In the rows, 128 means zero.
Known rows, with every step that occurs:
bulun -> vuzifeg -> fepo: [129 134 128  98 117 119 126 128  89 157 103 136  84 143 116 118 121 146
 138 146 129 144 132 119 146 128  98 123 115 154 123 129 149 109 127 139]
figug -> sukonug: [117 127 106 136 141 102 128 136 169 114 107 128 136 140 100 128 153 147
 124 147 137 135 128 122 122 134 141 125 111 138 136 138 130 120 164 148]
lubu -> fepo: [114 113 126 127 125 124 131 124 142 108 117 133 122 133 129 121 145 148
 130 145 142 116 132 133 128 123 135 136 115 131 141 160 132 123 108 135]
lisi -> zodus -> dovun -> figug -> sukonug: [125 134 112 124 138  90 128 143 127  86 126 139 169 156 110 144 173 173
 114 167 138 114 148 124 125 127 152 112 145  95 124 113 103 139 213 174]
figug -> lubu -> fepo: [122 124 135  99 123 134 124 129 140  97 112 125 121 144 138 117  87 149
 129 144 137 114 133 135 115 117 132 129 125 134 140 154 142 133 100 115]
sukonug -> dapa -> zerep: [139 136 115 117 151 110 133 126 146 163 127 124 118  86 119 124 129 122
 119  99 106 114  98 111 115 123 123 144 110 152 120 133 137 114  85 147]
vuzifeg -> fepo -> dovun -> figug -> lubu: [153 127 143  93 145 143 120 117  97 113 126 118 145 122 126 124  16 103
 163 134 124 160 130 121 134 132  89 106 139 134 133 140 115 144 104 111]
zodus -> lunus: [133 122 114 162 119 138 120 128 134 129 112 132 114 140 111 120 169 141
  93 165 132 129 129 128 139 114 126 143  88 117 136 141 121 125  99 136]
zodus -> lunus -> fepo: [138 125 132 201 107 137 127 138 138 124 125 128 103 114 101 119 163 141
  84 167 121 144 121 129 122 104 120 143 100  97 140 131  97 121  97 131]
femen -> vuzifeg -> fepo -> lunus -> zodus -> dovun: [103 156 136 109 116 112 127 113 156 163 116 134 123 129 149 132 164 175
 157 104 143 122 107 130 140 161  96 139 156 149 108  94 147 131 243 126]
vuzifeg -> fepo -> dovun -> figug -> sukonug: [139 125 121 124 148 111 128 126 127 102 128 123 164 113 108 137  74 114
 179 138 135 181 134 111 138 147 106 106 138 134 129 141 105 127 151 144]
lubu -> fepo -> sukonug -> dapa -> zerep: [130 138 119 114 134  93 134 137 146 150 145 119 127  75 135 119 112 140
 163  85 114  93 129 120  91 114 150 145 115 149 124 131 150  87  58 145]
femen -> vuzifeg -> fepo -> lunus: [116 140 146 122 115 113 127 113 159 163 114 119 116  94 132 134 167 138
 159 112 138 160 118 124 130 160  82 128 133 160 133 133 141 113 147 126]
lubu -> fepo -> dovun -> femen -> vuzifeg: [116  98 133 173 106 160 129 127 137 115 156 114 163 121 162 142 122 109
 135  84 127 156 113 131 139 142 129 120 117 140 117 161 149 135  53 104]
sukonug -> fepo -> lunus -> zodus -> dovun: [109 156 114  61 153 126 135 122 129 152 113 137 128 144 139 129 177 119
 122 139 137  91 121 141 137 131 168 146 157 125 121 104 123 145 250 138]
zodus -> lunus -> fepo -> dovun -> figug -> lubu: [172 127 144 169 116 159 120 129 106  88 142 114 132 115 121 121  39  95
 111 146 112 152 125 128 119  98 113 117 134  83 132 131  83 138  64 104]
dovun -> figug -> sukonug: [135 120 110 122 142 107 128 126 147  89 120 132 136 134  98 132 139 130
 138 143 133 131 139 120 127 135 148 117 137 117 138 133 106 130 154 156]
lubu -> fepo -> lunus -> zodus -> dovun -> femen: [103 126 131 113 134 126 130 128 126 102 138 143 137 149 162 142 173 144
 151 107 147  65 133 140 134 137 149 141 161 110 116 107 140 149 204 126]
femen -> vuzifeg: [116 120 122 152 108 133 130 117 167 154 119 121 117 130 126 124 167 142
 106 117 126 141 111 129 136 141 123 131 108 152 130 133 145 126 108 122]
zodus -> lunus -> fepo -> dovun: [146 124 128 197 114 144 126 131 133 127 135 123 127 116 114 124 114 107
  92 154 119 164 120 125 124 104 111 131 100 104 125 140  92 116  82 112]
femen -> vuzifeg -> fepo -> lunus -> zodus: [110 149 136 117 129 124 127 101 156 134 108 133 127 120 141 132 156 145
 169 104 133 139 115 124 147 167  87 139 146 156 124 120 147 125 184 121]
fepo -> lunus -> zodus: [119 141 118  85 157 125 128 100 144 113 101 149 128 154 128 128 154 118
 142 123 133  88 130 128 133 139 119 146 145 134 131 119 131 129 176 127]
lisi -> zodus -> dovun -> figug: [131 127 124 120 135 114 128 129 103 105 126 143 149 161 120 135 167 157
 102 165 128 102 142 129 136 123 140 120 139  98 127 112 103 146 170 158]
dovun -> femen: [122 105 122 153 136 145 127 136 133 134 130 133 126 143 118 134 173 121
 107 123 124 121 126 125 138 132 140 128 107 128 137 132 134 143  97 130]
zerep -> dapa: [134 124 116 141 151 121 133 126 136 149 114 140  89 111 114 115 136 122
  93 129 119 114 126 121 132 116 122 146 103 156 134 140 145 113  95 140]
lunus -> fepo -> dovun -> femen -> vuzifeg -> bulun: [126 118 142 220 116 181 138 121 117 114 172  95 131 122 144 148  98  97
  92  86  92 174 102 112 115 125 101 115 123 139 121 134 105 125  80 113]
bulun -> vuzifeg: [132 126 116  96 116 128 127 124 101 154 104 139  81 169 116 117 132 131
 107 137 128 111 131 126 138 116 129 126 115 142 120 129 146 113 111 135]
lunus -> zodus -> dovun: [109 136 105 106 136 128 129 124 144 141 112 149 123 173 122 120 158 159
 100 135 135  86 118 135 141 127 148 143 130 133 115 100 136 145 214 130]
lisi -> zodus -> dovun -> femen: [113 119 124 152 132 127 126 152 115 125 134 142 152 166 132 145 199 164
  82 147 128 108 134 130 135 127 144 125 116 108 120 111 129 151 154 141]
zodus -> dovun: [115 124 115 119 126 115 129 134 147 169 118 135 108 150 115 122 160 158
  94 147 141 109 122 135 131 123 143 131 115 135 125 115 128 135 179 135]
lubu -> fepo -> lunus -> zodus: [112 135 126  89 145 117 131 102 142  82 108 146 134 146 147 129 143 132
 162 126 144  86 137 136 132 135 127 149 152 127 131 141 134 127 170 129]
figug -> sukonug -> fepo -> lubu: [129 126 121  77 148 103 140 150 111 104 111 115 148 125 101 127 152 117
 119 157 127 146 138 145 123 124 169 119 124 142 136 138 125 136 188 146]
lubu -> fepo -> dovun -> figug -> sukonug -> dapa: [139 120 113 134 147 108 132 120 127  92 159 137 162 103 134 137  60  97
 163 105 132 140 135 114 116 128 136 117 150 112 125 146 128 117  90 140]

Rows:
[109 131 152 141 103 119 125 135 151 176 145 117 118 104 148 147 193 153
 150  92 142 140 110 130 138 163 105 123 141 145 118 102 143 134 191 125]  zodus -> dovun -> femen -> vuzifeg -> fepo -> lunus
[113 134 118 125 132 110 127 140 127 127 116 142 144 167 124 132 179 173
  82 167 135 109 136 131 129 119 133 129 114 120 123 116 126 135 181 149]  lisi -> zodus -> dovun
[139 105 125 114 136 137 132 110 107  87 141 130 156 125 134 128  72  97
 158 131 136 133 143 130 137 121 131 120 139 117 132 160 106 131  76 128]  lubu -> fepo -> dovun -> figug
[129 134 114 135 136 108 127 128 148 196 138 142  95 122 111 118 125 117
 124 101 119 101 142 120 105 120 144 138 109 148 138 106 159  94  81 128]  fepo -> sukonug -> dapa
[145 123 115  95 151 157 135 118  91 126 138 122 156 117 121 128 100  58
 128 143 119 156 132 127 147 120 160 118 136 121 133 149  96 146 103 135]  sukonug -> fepo -> dovun -> figug
[144 119 132 114 141 135 127 112 101 128 131 129 146 111 117 128  71  96
 166 135 127 169 129 116 146 138  96 114 130 135 131 144 103 133 105 131]  vuzifeg -> fepo -> dovun -> figug
[133 116 133 124 121 152 125 134  69 154 134 132 125 149 135 136  88 104
 151 107 123 161 131 116 153 130  96 110 116 146 106 134 150 123  81 119]  bulun -> vuzifeg -> fepo -> dovun -> femen
[126 135 148  70 136 121 125 117 144  96 108 123 117 127 148 123  96 131
 156 134 146 101 141 137 106 123 118 128 146 130 141 146 139 126 129 114]  figug -> lubu -> fepo -> lunus
[135 119 134  67 145 125 139 139  90 125 112 118 127 125 109 119 151 104
 105 155 121 132 135 148 131 119 158 128 117 147 138 137 127 147 155 133]  sukonug -> fepo -> lubu
[124 109 145 150 104 170 123 135 139 109 149 106 163 131 176 136  59 115
 132  86 124 151 111 135 124 132 125 112 128 141 119 158 156 145  47  85]  figug -> lubu -> fepo -> dovun -> femen -> vuzifeg
[140 122 151  61 120 104 131 135  49 136 102 133  85 147 111 115 104 139
 143 137 125 131 139 135 138 126  94 114 115 158 119 122 152 120 137 130]  bulun -> vuzifeg -> fepo -> lubu
[113 151 137  50 133 117 125 120 141  95 111 137 122 163 165 122  91 162
 149 127 149  61 131 145 116 123 133 138 170 122 117 109 145 143 219 111]  figug -> lubu -> fepo -> lunus -> zodus -> dovun
[118 150 117  69 161 139 133 112 129 122 106 136 136 136 130 129 169  96
 136 138 127 107 132 133 141 137 153 149 150 131 133 129 122 139 189 134]  sukonug -> fepo -> lunus -> zodus
[127 114 116 139 150 174 132 140 103 146 147 116 163 126 135 139 133  66
 111 127 119 158 122 129 145 127 164 123 113 131 128 153 121 149  93 122]  sukonug -> fepo -> dovun -> femen
[129 109 141 205 103 160 133 135 137 139 161 108 142 104 133 141 128  97
 105  86 112 175 100 126 126 138 118 115 122 128 120 127 123 132  71  98]  lunus -> fepo -> dovun -> femen -> vuzifeg
[106 128 136 173  91 117 124 156 155 209 158 114 113 117 134 131 178 168
 143  90 130 142 126 130 126 153 134 119 114 153 123  86 157 117 151 119]  zodus -> dovun -> femen -> vuzifeg -> fepo -> sukonug
[134 133 151  54 126 110 126 120 125  93 132 125 113 124 154 126  88 144
 160 131 151  76 145 142 112 119 138 119 180 105 131 118 116 145 173 126]  zodus -> dovun -> figug -> lubu -> fepo -> lunus
[129 131 131 152 119 111 133 138 153 154 131 126  96 116  95 115 137 128
 120 127 123 124 143 132  97 115 141 128 113 127 149 105 115  97 110 122]  lunus -> fepo -> sukonug
[131 143 142  74 125 108 126 116  95 158 101 139  81 134 126 127 125 129
 167 132 138 128 141 119 136 138  85 121 136 147 122 123 145 104 149 138]  bulun -> vuzifeg -> fepo -> lunus
[137 138 142  61 146 131 124  97 113  51 115 139 138 145 152 125  72 116
 180 120 137  73 146 136 126 129 131 135 186 104 138 128 126 149 146 120]  dovun -> figug -> lubu -> fepo -> lunus -> zodus
[120 134 104 142 149  96 128 131 165 145 128 143 116 122 105 132 129 134
 119 121 129 132 123 110 113 131 137 129 116 136 133 126 148 113 133 146]  figug -> sukonug -> dapa
[150 124 152 178 120 113 129 148  78  62 118 132 146 134 107 127 170 146
  79 182 111 134 144 141 117 102 107 132 105  85 135 127  99 131 113 132]  lisi -> zodus -> lunus -> fepo -> lubu
[120 133 129  74 139 113 131 107 117  82 128 146 131 144 149 131 137 138
 168 122 152  60 141 139 135 133 147 139 186  99 121 110 113 143 216 140]  lubu -> fepo -> lunus -> zodus -> dovun -> figug
[117 139 102 115 145 121 135 145 155 124 112 120 137 122 103 129 166 129
 117 167 132 155 127 128 127 130 174 126 119 136 138 147 119 130 171 156]  figug -> sukonug -> fepo
[131 138 134 112 124 114 123 135 142 152 140 132 103 121 140 112  61 140
 146 101 130  92 148 128  88 110 148 132 128 139 141 119 173 102  61 108]  figug -> lubu -> fepo -> sukonug -> dapa
[118 126 136  91 132 107 131 112 148 108 114 132 117 119 140 128 152 125
 154 133 150 106 141 134 119 128 121 137 137 131 143 149 129 116 134 132]  lubu -> fepo -> lunus
[139 111 139 252  83 171 125 143 138 131 165 108 142 100 138 139 146 104
  92 106 111 178 100 126 134 125 113 124 103 105 117 131 112 129  45  98]  zodus -> lunus -> fepo -> dovun -> femen -> vuzifeg
[133 130 117 179 125 135 119 133 121  91 106 138 151 160 121 131 198 156
  78 186 125 132 140 123 140 111 117 143  89  98 134 149 117 127  99 148]  lisi -> zodus -> lunus
[128 131 129  75 131 136 125 123 113  78 127 140 133 165 149 117  72 161
 137 134 138  68 132 142 133 117 155 131 175 103 122 111 127 161 182 125]  lunus -> zodus -> dovun -> figug -> lubu -> fepo
[144 133 131 205 121 138 125 137 109  83 130 131 168 135 122 135 134 123
  82 173 114 166 133 122 124 102  99 130 101  87 126 143  90 120  83 126]  lisi -> zodus -> lunus -> fepo -> dovun
[145 106 134 232 113 164 125 147 116 118 155 122 139 116 124 136 134  96
  94 131 116 164 116 124 131 108 122 128 101  89 125 134  98 131  56 109]  zodus -> lunus -> fepo -> dovun -> femen
[147 130 150 110 119 150 121 113 123 129 135 107 149 111 145 128  30 112
 162 103 121 182 115 121 137 146  86 102 142 148 125 139 128 139  92 101]  femen -> vuzifeg -> fepo -> dovun -> figug -> lubu
[154 131 129  70 150 166 129 124  95 115 130 112 153 129 135 125  43  66
 129 142 114 148 131 132 134 113 154 113 147 125 134 145 104 153  96 116]  sukonug -> fepo -> dovun -> figug -> lubu
[145 139 127 209 109 113 124 143 142 176 153 136  83  92 102 115 139 127
 104 122 113 126 134 119  95 101 134 144 102 102 143  98 129  87  61 122]  zodus -> lunus -> fepo -> sukonug -> dapa
[120 127 133 145 112 139 127 118 146 161 128 113 145 110 135 129 102 125
 144 111 126 193 106 121 144 150  81 119 110 170 118 148 143 119 111 110]  femen -> vuzifeg -> fepo -> dovun
[122 143 131 154 109 108 125 130 159 217 148 127 100  87 123 122 130 140
 154  80 119 154 125 115 117 149 110 130 111 170 134 104 174  90  85 121]  femen -> vuzifeg -> fepo -> sukonug -> dapa
[122 114 121 155 120 179 133 138 123 156 153 102 166 115 151 142 150  79
 108 103 113 179 103 130 149 140 157 120 117 145 117 153 135 145  81 109]  sukonug -> fepo -> dovun -> femen -> vuzifeg
[154 150 125 197 114 104 129 148 144 168 152 114 107  57 112 116 137 130
 118 104  95 122 112 116  86  98 132 149 101 116 125 102 114  84  47 139]  zodus -> lunus -> fepo -> sukonug -> dapa -> zerep
[135 128 138  81 114 111 124 140 126 126 140 122 113 141 141 112  76 160
 153 127 141  79 158 145  99 108 167 117 156 114 135 106 129 125 144 123]  zodus -> dovun -> figug -> lubu -> fepo -> sukonug
[132 117 119 106 129 120 130 126 125 143 129 137 109 140 112 124 144 139
 114 143 136  97 130 132 135 125 149 124 139 114 129 110 106 142 168 145]  zodus -> dovun -> figug
[ 99 131 129 169 107 142 125 141 138 159 140 133 138 142 145 138 175 172
 128  99 126 131  97 128 159 163 122 134 132 144 109  93 158 155 195 120]  lunus -> zodus -> dovun -> femen -> vuzifeg -> fepo
